Every row comes from one small tree of marks. The marks that hang from a mark follow it in brackets, in alphabetical order. Every link used is in the known rows. Which tree was each row made from?
In the rows, zero is written as 128.
Known rows
S{P{C}}: [ 78 145 140 129 137 123 140 117 123 135 140 101 156 140 139 132 158 129
 166 130 123 126  59 134 125 104 131 113 145 104 131  99 138 137 120 133
 129 114 113 126 134 150 127 140 127 140 143 160 123 131 119 145 124 118
 109 131]
V{X}: [ 80 144 123 120 116 117 115 125 106 124 146 132 127 130 137 117 115 163
 127 134 172 132 150 125 133 116 118 129 122 114 129 148 116 126 134 117
 139 119 129 143 107 118 116 127 102 139 109 117 123 124  91 131 133 131
 138 128]
G{Q}: [ 95 138 115 123 129 132 123 140 149 126 132 123 120 132 145 122 118 174
 145 122 104 125  97 126 134 150 122 127 146  86 130 139 152 122 120 117
 127 132 150 142 107 134 119 132 113 102 126 138 139 136  97 123 109 120
 136 135]
U{G{Q{P{C}}}}: [ 53 147 133  92 122 144 179 169 159 141 155 143 130 133 150 112 137 144
 187 101  83 125 125 117 111 146 114 102 117  95 141 140 136 125 108 113
 121 128 114 134 131 164 138 138  88 106 124 142 136 148 105 142  92 145
 109 135]
C{N P{S}}: [126 135 112 153 134 151 115 161 122 121 101 116 148 135 112  86 130 121
 147  99 149 135 149 130 140 129 130  84 135 149 138 113 164 121 116  72
  60 125 138 108 112 147 124 138 122 124 156 136 120 131 156 130 126 142
 114 105]
P{C{N} Q{G{U}} S}: [212 129 116 117 132 116 164 172 145 146 136 106 164 141 135 133  90  51
 157 115 103 134 252 124 138 129 120 115 140 100 142 167 173 133  90  74
  48 123  97 100 116 201 119 152 104 108 127 159 104 131 165 107 111  93
 145 116]
N{C{P{Q{G} S}}}: [ 97 152 110 128 107 103 135 165 117 131 114  85 177 126 136 109 121 115
 139  89  98 135 158 105 150 106 124 126 134 127 139 158 159 132  91 134
 117 134 107 114 157 163 124 143 104 112 132 156 122 117 156 132 145  85
 130 113]
U{G}: [ 78 134 125 110 118 153 147 130 135 132 144 150 131 117 127 121 134 127
 139 120 124 137 196 122 121 151 119  96 109 187 136 129 129 125 131 120
 134 128 108 124 130 148 135 126 129 130 123 120 128 131 126 134 129 160
  97 128]
N{C{P}}: [ 86 140 119 131 111 107 108 135 128 129 110  96 161 125 125 103 165 119
 137  93 118 126 105 116 126 103 133 124 135 146 138 111 129 134 105 163
 161 142 132 138 158 136 122 130 111 124 153 148 128 125 146 144 149 116
 133 123]
N{C}: [110 140 126 127 105 102 122 118 147 131 121 111 147 125 132 135 142 118
 123  97 112 127 131 118 122 119 130 138 138 134 132 111 131 139 113 166
 165 139 124 140 126 132 122 127 122 134 125 150 123 118 141 127 149 115
 149 134]
G{Q{P} U{X{V}}}: [ 74 149 157 109 101 125 114 178 175 156 119 124 132 135 155 127 105 180
 137 132  97 125  42 119 135 130 117 149 160 105 130 129 135 129 127 111
 134 125 140 161 153 124 127 132  54 101 142 177 122 134  82 147 111 169
 163 137]
S{P{Q{G{U{X}}}}}: [ 70 162 135 118 114  98 125 142 109 151 144  89 183 126 150 131 102 126
 155 140  96 145 141 135 150 110 117 142 142 134 129 142 133 140 141 121
 121 106 116 135 166 128 122 141  89 111 117 147 107 125 111 137 117 107
 108 128]
N{C{P{Q S}}}: [ 90 139 118 142 115  94 133 165 116 134 117 107 167 131 132 108 127 122
 133 101 132 127 132 109 139 102 131 126 147 135 137 148 151 129  89 148
 132 130 115 129 142 151 127 140 116 113 140 164 119 119 150 134 139  81
 135 112]
U{X{V}}: [134 141 163 117 105 144 129 129 117 137  92 138 128 126 135 140 115 157
 122 135 114 133  91 115 138 121 122 133 121 171 123  99 133 129 136 119
 148 120 126 136 117 138 135 130 100 123 163 128 121 115 115 122 172 181
 126 131]
Q{G P{C{N} S}}: [144 155 130 113 125 139 172 177 150 139 123  97 155 145 143 119 110  85
 177  70  72 133 142 121 136 120 121 113 117  68 137 124 163 137 111  67
  37 123  91  88 123 162 135 148  84 128 120 151 115 127 154 124 107 134
 130 122]
U{G{Q{P}} X}: [ 21 161 140 106 114 141 149 159 136 143 147 142 134 124 159 112 120 170
 181  94  83 134 127 116 122 145 107 112 113 148 136 115 136 125 138 110
 145 114 113 153 131 125 137 136  70 102 116 124 128 133  79 132 112 176
  89 132]
U{G{Q{P}} X{V}}: [ 28 162 164  86  94 159 158 172 144 149 117 153 120 123 157 122 113 198
 164 109  85 136  86 108 130 149 108 110 113 152 133 117 143 125 135 104
 134 119 122 145 120 140 144 132  63  98 140 134 131 130  84 137 135 199
 104 140]
U{G{Q{P{C}}} X{V}}: [ 61 160 169  80 100 158 175 171 150 154 118 150 126 129 157 129 128 170
 181 109  77 129  84 105 121 139 107 105 109 143 137 105 145 126 118 107
 138 120 114 139 119 170 144 140  63 103 157 143 128 134  84 135 136 197
 102 139]
Q{P{S}}: [ 78 145 136 131 127 123 146 168 139 132 138 130 132 138 141 121 109 141
 137 110 134 126  68 120 136 121 123 129 139  97 127 137 143 130 123 106
  87 116 101 114 142 115 144 136 110 133 107 157 122 124 133 140 103 119
 139 119]
Q{G{U} P{C{N} S}}: [151 151 126 113 122 126 149 180 174 146 137  92 162 143 141 122 113  69
 162  87  86 131 167 126 134 122 122 116 142  83 141 137 157 138 106  65
  46 124  88  96 154 166 129 146  78 131 120 180 107 134 162 134  93 140
 152 120]
U{G{Q}}: [ 61 140 113 108 119 158 147 142 150 129 146 143 122 120 140 115 132 167
 155 122  99 134 172 121 126 167 116  96 123 154 138 143 149 121 124 107
 131 129 129 137 108 158 128 131 120 106 118 127 139 137  99 130 108 152
 102 135]
P{C{N} Q{G} S}: [207 137 127 115 131 126 181 171 120 138 124 113 160 140 138 132  90  75
 169  96  89 136 237 118 139 131 120 113 121  84 138 160 175 128  94  73
  44 122  94  87  87 192 125 153 117 107 126 135 112 128 162  96 122  95
 126 119]
S{P{C{N} Q{G}}}: [126 151 140 113 126 116 174 156 106 150 129  92 178 134 138 128 119  99
 197  96  92 143 165 136 134 116 124 124 124  73 135 138 149 141 118 104
  66 118 129 104 112 167 123 145 100 105 134 136 113 134 144 125 116  91
 105 131]
G{U}: [131 120 123 128 124 112 104 128 154 140 142 120 133 129 126 128 129 106
 110 148 135 127 155 132 125 127 128 131 153 143 133 135 124 132 124 120
 135 129 124 139 159 134 119 124 120 131 126 158 119 134 130 141 112 131
 154 125]
U{G{Q{P{S}}} X{V}}: [ 33 171 157  98  95 168 157 174 151 143 121 153 126 125 160 126 101 209
 150 116 103 136  86 102 144 151 106  99 123 153 132 119 168 122 129  89
 120 111 104 134 112 155 148 140  75 109 138 149 126 121  86 134 134 197
 106 129]

Which tree is each row?
[159 134 149  93  99 113 146 163 121 155 114 118 147 121 143 139  80 120
 126 142  88 140 185 116 147 119 116 152 126 141 130 160 133 133 123 112
 110 124 119 124 157 158 128 135  79  96 139 139 111 124 127 122 145 132
 139 129]  P{Q{G{U{X{V}}}}}
[179 124 133 127 145 110 173 157 115 136 140 137 141 143 141 139 106  93
 144 139 132 121 159 116 131 114 125 120 141  99 134 159 157 126  86 116
 102 115  86 110 109 185 134 151 135 115 131 154 116 128 144 115 121  81
 132 117]  P{C Q S}
[137 132 155 117 105 129 104 129 145 147 111 130 135 125 133 141 118 134
 103 160 128 130 114 122 133 121 124 132 145 185 128 107 127 134 132 124
 149 122 123 147 153 140 126 126  96 130 157 158 115 122 113 136 154 178
 151 128]  G{U{X{V}}}
[131 157 129 107 123 130 164 168 145 134 140  97 152 142 151 127 115 104
 163  90  83 128 101 113 139 110 119 122 122  65 134 141 153 137 108  93
  65 118  60  92 160 163 141 150  91 130 114 162 123 126 143 137 111 120
 126 120]  Q{G P{C S}}
[115 138 109 128 127 129 144 181  96 128 124 102 160 127 133  98 108 122
 143 115 106 136 157 115 158 112 122 114 122 120 135 176 158 123 107  97
  72 122 109  99 169 163 131 148 113  98 135 132 125 128 144 130 121  99
 111 107]  C{P{Q{G} S}}
[134 141 144 133 136 128 168 177 150 141 124 130 144 150 137 119 124  95
 169  86 122 123 104 126 121 117 124 109 136  79 136 115 150 132 107  93
  66 120 105 107 109 150 137 143  98 131 131 161 114 131 153 126 104 128
 139 121]  Q{P{C{N} S}}
[137 133 157 119 134 119 167 174 142 150 123 126 139 145 129 115 137  85
 183  77 103 124 111 131 106 113 125 126 118  69 137 113 123 134 113 104
  85 132 133 116 122 132 134 134  83 129 137 143 120 140 144 132 105 130
 132 131]  Q{P{C{N}}}
[110 149 127 130 136 133 156 179 168 136 129 120 133 151 151 114 119 143
 181  86  97 121  82 124 129 140 120 110 153  39 136 131 173 126 100  77
  71 124 128 123  85 154 129 147  89 107 128 165 126 141 120 121  90 120
 144 130]  G{Q{P{C{N} S}}}
[146 139 109 133 127 134 151 195  94 131 104 103 168 130 122  91  98 103
 164  89 102 144 213 124 155 128 123 107 117 127 140 163 168 123 111  67
  34 127 142  92 127 161 125 145 102  96 144 123 118 131 161 116 116 105
 106 105]  C{N P{Q{G} S}}
[120 143 141 114 104 134  99 141 173 143 114 126 125 130 148 139 113 172
 119 152 107 126  84 122 140 142 118 132 163 150 131 124 150 128 124 107
 147 126 146 163 122 151 118 132  89 100 156 166 123 131  84 130 133 171
 158 135]  G{Q U{X{V}}}
[132 124 120 149 139 127 140 190  97 135 108 131 155 134 112  88 109 109
 157 103 143 136 181 127 143 122 127 102 132 131 138 150 158 121 107  82
  55 124 151 107 114 151 125 141 111 101 152 128 116 134 162 121 118 106
 112 105]  C{N P{Q S}}
[146 151 120 116 108 121 101 123 140 136 133  94 156 124 146 135 114 102
 126 126  81 138 184 127 138 123 118 132 127 160 133 122 131 140 139 106
 132 123  97 133 176 135 115 134  90 122 124 139 116 124 119 125 135 158
 130 124]  Q{G{U{X}}}
[113 139 122 129 131 118 133 182 196 147 145 115 139 152 147 114 118 122
 164 109 110 118 104 129 125 141 121 117 176  59 141 138 167 130  97  80
  76 127 121 136 121 162 119 145  76 112 131 195 117 145 123 133  73 122
 168 127]  G{Q{P{C{N} S}} U}
[193 129 133  99 130 108 182 159 105 144 138 116 151 135 142 140 110  81
 165 115  77 130 183 118 130 109 120 142 104  78 135 174 134 132  97 123
 101 132 102 107 137 180 129 145 105  99 128 124 123 135 143 115 125  88
 117 128]  P{C Q{G}}
[104 144 139 134 136 133 141 126 125 139 125 105 160 141 127 127 153 110
 181 109 125 131 107 142 124 118 131 105 140 109 134  91 145 138 123 111
  96 117 134 122  95 153 122 139 122 138 150 149 117 134 136 133 121 126
 106 133]  S{P{C{N}}}
[ 99 158 137 108 108 109 122 162 149 150 139  94 156 129 152 121 109 107
 150 100  75 136 128 125 135 107 115 151 127 114 133 125 118 140 141 107
 116 119  98 134 201 110 130 133  52 119 108 148 111 127 118 143 109 154
 133 126]  Q{G{U{X}} P}
[120 132 116 113 123 123 147 178  90 137 120 100 159 124 125  94 120 111
 156 113  86 137 156 121 143 108 124 135 107 106 136 170 129 125 113 112
  90 134 137 112 175 151 128 137  98  83 142 116 131 137 142 137 123 101
 100 115]  C{P{Q{G}}}
[159 142 135 109 101 123 140 166 126 144 117 116 153 125 143 142  67 131
 110 153 109 140 177 109 163 127 115 136 144 155 129 169 168 129 118  92
  92 112  89 113 141 173 130 144  98 108 127 155 107 112 131 119 144 129
 146 117]  P{Q{G{U{X{V}}}} S}
[134 133 108 135 124 126 127 192 120 138 116 100 173 129 119  89  97  85
 148 102 113 143 221 128 154 126 124 105 137 138 142 168 164 126 108  66
  39 127 131 100 148 170 118 142  96  95 145 143 110 135 166 127 107 109
 126 104]  C{N P{Q{G{U}} S}}
[138 130 119 125 127 127 153 189  90 142 102 104 166 125 117  86 114  95
 176  79  90 145 212 128 141 124 124 119 106 112 140 158 137 123 118  90
  56 138 167 107 139 147 121 135  88  84 149 106 124 140 157 120 120 115
 102 118]  C{N P{Q{G}}}
[ 72 163 158 104  98 114 134 153 111 154 119  98 170 122 147 139  96 155
 143 146  98 147 109 126 156 109 120 141 144 129 126 143 140 139 139 121
 115 109 123 126 160 147 126 136  81 107 140 153 110 119 112 144 137 131
 118 131]  S{P{Q{G{U{X{V}}}}}}
[106 146 103 124 102  89 121 165 138 140 125  82 181 126 133 110 121 103
 125 101 113 133 177 109 148 106 126 127 149 144 142 163 155 136  91 133
 124 134 102 122 184 165 117 142  96 106 133 175 113 120 156 141 133  83
 151 113]  N{C{P{Q{G{U}} S}}}
[ 27 172 131 114 115 145 144 160 141 136 151 142 138 129 163 115 111 180
 168 105  99 134 125 112 134 149 106  94 129 158 136 117 159 125 133  93
 132 104  88 146 125 136 138 142  81 109 116 141 126 125  82 127 112 175
  98 124]  U{G{Q{P{S}}} X}
[154 136 109 123 120 109 141 164 134 136 145 108 154 128 141 134  75 107
 116 140 105 137 214 121 155 130 121 132 148 120 132 190 161 129 111  98
  83 118  91 104 153 163 124 143 116 111 105 156 110 122 142 122 105  90
 149 114]  P{Q{G{U}} S}
[ 66 162 123 136 122 113 103 164 175 141 149 113 137 141 161 122 100 161
 141 129 104 123  76 125 142 131 116 135 180 106 133 133 158 128 122  97
 127 110 112 158 148 120 124 142  70 112 116 180 116 130  86 136  90 144
 155 123]  G{Q{P{S}} U{X}}
[144 147 136 105  91 139 111 134 145 141 108 102 145 122 141 139 107 124
 114 136  80 140 146 119 147 127 119 134 128 169 130 121 140 138 137 101
 126 126 107 128 170 152 125 130  83 119 146 148 116 120 125 130 152 178
 144 130]  Q{G{U{X{V}}}}
[202 134 157  84 107 111 164 162 129 160 118 114 152 133 145 151 101  83
 146 141  73 132 178 113 134 106 116 142 118 123 135 155 134 136  98 113
 117 124 101 123 155 194 127 144  74 100 154 151 113 130 133 120 150 131
 141 130]  P{C Q{G{U{X{V}}}}}
[197 144 122 116 130 102 146 155 129 144 148 106 170 139 157 147  93  73
 140 139  95 129 200 114 143 108 115 128 140 131 139 160 161 135  95  97
 108 108  57 115 151 196 123 157  99 112 131 162 105 123 133 111 126 110
 137 111]  P{C Q{G{U{X}}} S}
[ 63 137 124 120 121 107 118 173 183 147 150 116 125 137 148 112 120 151
 145 121 101 120  82 130 124 134 120 142 164  53 134 158 134 129 119 114
 119 131 146 154 160 118 122 132  76 100 113 180 126 146 100 151  74 115
 171 136]  G{Q{P} U}
[114 147 112 130 122 115 112 172 105 136 131  98 173 129 140 100 101 109
 137 133 107 136 172 118 158 103 118 119 134 158 138 161 153 125 112  94
  99 114  95 121 195 157 123 149  88  96 138 146 115 126 129 132 126 117
 115 102]  C{P{Q{G{U{X}}} S}}
[ 64 153 122 129 127 127 137 175 164 129 139 122 122 141 153 115 105 183
 151 107 113 122  51 121 143 144 121 125 157  55 128 152 164 121 117  99
  95 117 121 133 117 126 132 142  98 105 107 161 132 132  99 137  87 117
 145 129]  G{Q{P{S}}}
